Every row comes from one small tree of marks. Brackets hold a mark, then the marks that hang from it, in alphabetical order. Every link used is in the known rows. Which tree was each row made from?
Known rows:
(U (T (C Y) V)): [-3.79  0.84  1.17  1.32  4.48  2.01 -0.24  0.10  0.43  0.65  0.62  2.31
 -0.34 -1.99 -2.81  1.23  0.07  2.01 -2.33 -0.01  3.05]
(N (V (Y C))): [-0.29 -0.53  3.38  2.94  2.54  0.65 -0.45  1.10 -1.39 -3.00  1.14  2.91
 -0.34 -1.71 -2.24  0.83  0.35 -0.16 -2.42  0.53  2.85]
(V Y): [-3.13  1.90  1.69  2.37  3.67  0.56  0.24  0.35 -0.57 -1.39  0.49  1.72
 -1.34 -1.91 -1.55  0.50  0.43 -0.26 -3.20  0.63  1.99]
(U (T F (V N))): [-1.77  0.99  0.43  1.07  3.35  3.48  0.48  0.16  0.16  0.20 -0.35  0.91
  0.58 -1.41 -3.13  1.85  0.03  2.47 -2.02  0.68  1.71]
(F (T (V (Y C)))): [-2.98  0.01  1.88  0.90  3.72  2.19  0.73  0.56  0.31  1.52  0.64  2.03
  0.02 -2.08 -3.04 -0.01  0.78  0.10 -1.35  1.44  2.28]
(U (T (V (N (C Y))))): [-0.85  0.63  1.13  1.02  3.32  3.59 -0.11  0.12  0.45 -3.52  1.91  2.38
  0.31 -2.33 -2.69  1.42  0.59  3.33 -1.74  0.72  2.41]
(Y C): [-3.29  0.54  2.77  3.47  1.89  1.16 -0.47  0.99 -0.04 -2.04  1.68  3.72
 -1.22 -2.90 -2.43  1.21  0.19 -1.63 -2.72  0.65  2.86]
(C N): [-4.06  0.96  3.13  3.48  1.37  1.73 -0.82 -0.24  0.29 -1.75  2.38  3.34
 -1.44 -2.65 -1.63  1.41  0.10 -0.31 -3.22 -0.46  2.27]
(C N Y): [-4.11  0.41  2.08  3.70  1.33  2.06 -0.52 -0.32  0.99 -3.28  4.04  4.54
 -2.27 -3.24 -0.44  0.47  0.70 -1.00 -2.46 -1.19  2.72]
(C (Y (V N))): [-3.16  0.64  2.40  3.57  0.67  2.44 -1.22  0.22  0.26 -3.70  4.28  3.79
 -1.09 -3.47 -0.92  0.19  1.27  1.52 -1.06  0.47  2.59]
(T U): [-3.71  1.64  1.23  3.14  0.76  0.80 -0.94  0.23 -0.42  1.01 -0.43 -0.54
 -0.81 -2.10 -2.13  1.17 -0.21  0.94 -2.47  0.87  1.74]
(U (T F (V (Y (C N))))): [-2.07  0.06  0.79  1.31  4.39  2.98  1.45  0.22  0.53  0.35  0.96  1.84
  0.17 -1.54 -2.30  1.30  0.97 -0.13 -2.25 -0.15  2.50]
(U T): [-3.51  1.54  0.77  2.25  1.46  1.71 -0.50  0.41  0.29 -1.76  0.04  1.96
 -0.86 -2.44 -3.02  1.72 -0.50  2.98 -3.05  1.00  3.11]
(F (T (C N) U (V Y))): [-3.63  0.65  2.66  1.15  3.58  2.22  0.53 -0.49  0.30  3.99 -0.41 -0.42
  0.75 -1.55 -2.67 -0.47  1.32  0.73 -1.82 -0.26  1.11]
(F T): [-4.34  0.77  2.34  2.14  0.66  1.86 -0.42  0.44  0.41  0.24  0.11  1.86
 -0.85 -2.55 -3.28  0.30 -0.35  1.58 -1.96  1.78  2.40]
(T (V N)): [-2.09  1.40  1.75  1.39  4.08  2.63 -0.54  0.10 -0.55  0.07  0.87  1.94
  0.15 -1.78 -2.58  1.72  0.07  1.15 -1.94  0.75  1.10]
(T (C N) F (V Y)): [-3.34  0.52  3.87  1.66  6.87  1.90  1.17 -0.46 -0.38  3.90  0.63  1.33
  0.18 -0.43 -1.80  0.71  1.04 -2.83 -2.69 -1.31  1.01]
(T (C N) F U): [-4.19  1.15  3.62  3.77  1.88  1.59 -0.02 -0.50 -0.21  3.22 -0.67 -0.70
 -0.11 -1.20 -1.91  0.63  0.50 -1.62 -3.00 -1.35  0.76]
(U (T (C N Y) F)): [-3.93  0.70  2.06  2.91  2.32  2.48  0.36 -0.22  0.92 -1.12  0.94  2.58
 -0.82 -2.08 -2.07  0.66  0.46  0.56 -3.06 -1.22  2.66]
(T C): [-4.79  1.82  4.04  3.05  3.24  0.40 -0.99  0.24 -0.63  0.53 -0.18  2.13
 -0.95 -1.88 -2.87  1.06 -0.44 -0.23 -3.54  0.16  2.05]

Which tree is each row?
[-2.55  1.04  2.67  3.12  3.33  1.36  0.69  0.33  0.11 -3.08  2.27  3.55
 -1.19 -2.63 -1.13  0.25  1.50 -2.30 -3.29 -0.70  2.23] | (V (Y (C N)))
[-2.05 -1.06  3.06  3.82  0.68  1.92 -1.16 -0.02  0.10 -3.97  4.07  4.68
 -1.61 -2.70 -0.78  0.68  0.38  0.09 -1.98 -1.12  3.15] | (C (N V) Y)
[-3.68 -0.74  4.96  4.44  0.14  2.27 -1.27  0.49  0.50 -2.42  5.50  5.02
 -0.49 -3.77 -1.69  0.99  1.76 -0.87 -1.66  0.11  3.66] | (Y (C N) V)
[-0.77  1.43  0.32  1.20  4.56  2.83  1.23 -0.16 -0.80  2.93 -1.08 -2.30
  1.08 -0.50 -1.61  0.58  1.26 -0.13 -1.41  0.06 -0.42] | (T F U (V N Y))
[-3.02  0.28  0.74  1.74  3.36  1.84  0.21  0.12 -0.58  5.79 -0.66 -1.87
  0.29 -0.65 -2.36  1.63 -0.15 -0.66 -1.12  1.04  1.13] | (T F U V)
[ 0.55  2.07  3.61  2.13  3.67  2.50  0.40  0.11 -0.70 -6.53  1.78  1.87
  0.18 -2.09 -1.63  0.09  1.55  0.95 -2.91  0.47  0.66] | (V (N C) Y)
[-1.37  0.34  2.30  0.98  1.67  3.44 -0.19  0.02  0.13  0.68  0.32 -0.55
  1.25 -1.98 -3.37  0.23  0.75  2.77 -0.71  1.70  0.94] | (F (T U (V (N C))))
[-4.34  1.68  3.64  3.69  1.66  1.09 -0.94 -0.55 -0.14  1.53 -0.05  0.20
 -0.37 -2.01 -2.01  0.71  0.54 -0.15 -3.39 -1.34  1.30] | (T (C N) U)
[-3.22  0.00  4.03  2.79  0.09  1.91 -0.80 -0.14  0.02  1.50 -0.55  0.31
  0.41 -1.97 -3.25 -0.15  0.34  1.94 -2.13 -0.10  1.75] | (F (T (C (N V)) U))
[-2.40  0.89  1.02  1.04  1.51  3.19 -0.17 -0.04  0.21  2.19 -0.73 -0.64
  0.85 -2.01 -3.27  0.30  0.50  2.74 -0.89  1.33  0.81] | (F (T U (V N)))
[-3.23  1.06  3.27  1.02  3.49  2.85 -0.19  0.00  0.03  1.79 -0.57  1.53
  0.77 -1.83 -3.85  0.18  0.32  1.75 -1.77  0.76  1.07] | (F (T C (V N)))
[-1.49  0.98  0.70  1.66  3.13  3.06  0.31 -0.08 -0.61  3.56 -0.80 -1.77
  1.00 -0.82 -2.28  1.36  0.46  0.34 -1.13  0.45 -0.05] | (T F U (V N))
[-4.14  0.14  2.86  3.19  1.70  2.71 -0.02 -0.18  0.91 -0.88  2.23  2.78
 -0.49 -2.43 -1.99  0.61  0.97  1.15 -2.34 -0.85  3.12] | (U (T (C N (Y V)) F))
[-4.23  0.62  2.51  1.21  2.80  1.88 -0.29  0.02  0.04  5.03 -1.32 -0.77
  0.67 -1.56 -3.70  0.17  0.19  1.52 -1.38  1.05  1.49] | (F (T C U V))
[-4.52  0.41  3.38  1.07  3.70  1.86 -0.28  0.19  0.10  3.62 -0.41  1.54
  0.21 -1.70 -3.88  0.42 -0.14  1.16 -1.76  1.24  2.05] | (F (T C V))
[-2.56  1.29  0.28  1.22  4.60  1.15  0.28  0.01 -0.76  3.52 -0.33 -1.34
  0.12 -1.15 -1.74  0.97  0.69  0.36 -1.76  0.71  1.26] | (T U (V Y))
[-1.41  1.85  2.07  1.29  5.88  2.32  1.17 -0.39 -1.09  4.20 -2.02 -2.40
  1.56 -0.11 -2.07  0.17  1.45 -0.75 -2.03 -0.84 -0.77] | (T C F U (V N Y))
[-2.23 -0.08  1.74  1.47  5.89  1.88  1.47  0.64 -0.49  2.67  0.91  1.47
 -0.10 -0.93 -1.97  1.00  0.79 -2.98 -1.64  0.61  1.73] | (T F (V (Y C)))
[-1.86 -0.11  1.13  1.89  4.45  2.25  1.48  0.05 -0.20  3.90  0.57 -0.85
  0.51 -0.93 -1.35  0.68  1.54 -2.79 -1.42 -0.39  1.01] | (T F U (V (Y (C N))))
[-3.67  0.30  1.09  1.09  1.72  2.23 -0.24  0.17  0.21  4.15 -0.58 -0.65
  0.32 -1.90 -3.30  0.49  0.04  1.92 -0.87  1.82  1.78] | (F (T U V))
[-4.02  1.57  2.73  2.65  2.23  1.90 -0.53 -0.21  0.46 -1.55  0.27  2.54
 -0.49 -2.35 -2.94  1.34  0.08  2.08 -3.83 -0.72  2.76] | (U (T (C N)))
[-4.16  1.46  2.98  3.28  2.30  0.86 -0.12  0.06 -0.66  4.03 -1.97 -1.63
 -0.10 -0.91 -2.48  0.70 -0.04 -1.05 -2.74 -0.13  0.92] | (T C F U)
[-1.33 -0.19  3.72  3.19  1.87  1.42 -0.68  0.02 -0.71 -2.86  2.22  3.19
 -0.70 -1.87 -1.49  1.02  0.46  0.28 -2.93 -0.72  2.39] | (C (N (V Y)))
[-2.59  1.21  0.06  0.71  4.52  1.94  0.45  0.26  0.06  0.26  0.04  1.34
 -0.10 -1.66 -2.73  1.55  0.24  2.47 -2.46  0.92  2.75] | (U (T (V Y)))
[-3.53 -0.56  4.16  2.78  1.01  2.17 -0.67 -0.03  0.49 -0.94  1.42  3.29
 -0.60 -2.48 -2.65 -0.54  0.44  0.99 -1.95 -0.37  2.64] | (F (T (C (N V) Y)))
[-4.09  0.44  3.61  1.64  5.87  1.41  0.15  0.15 -0.74  5.34 -0.46  0.88
  0.12 -0.43 -3.05  1.53 -0.37 -1.83 -2.15  0.32  1.48] | (T C F V)
[-2.19  0.89  1.62  1.98  4.49  2.83  0.46 -0.38 -0.33  3.43 -0.45 -0.99
  0.79 -0.90 -1.74  0.20  1.10 -0.77 -1.15 -1.05 -0.06] | (T (C Y) F U (V N))
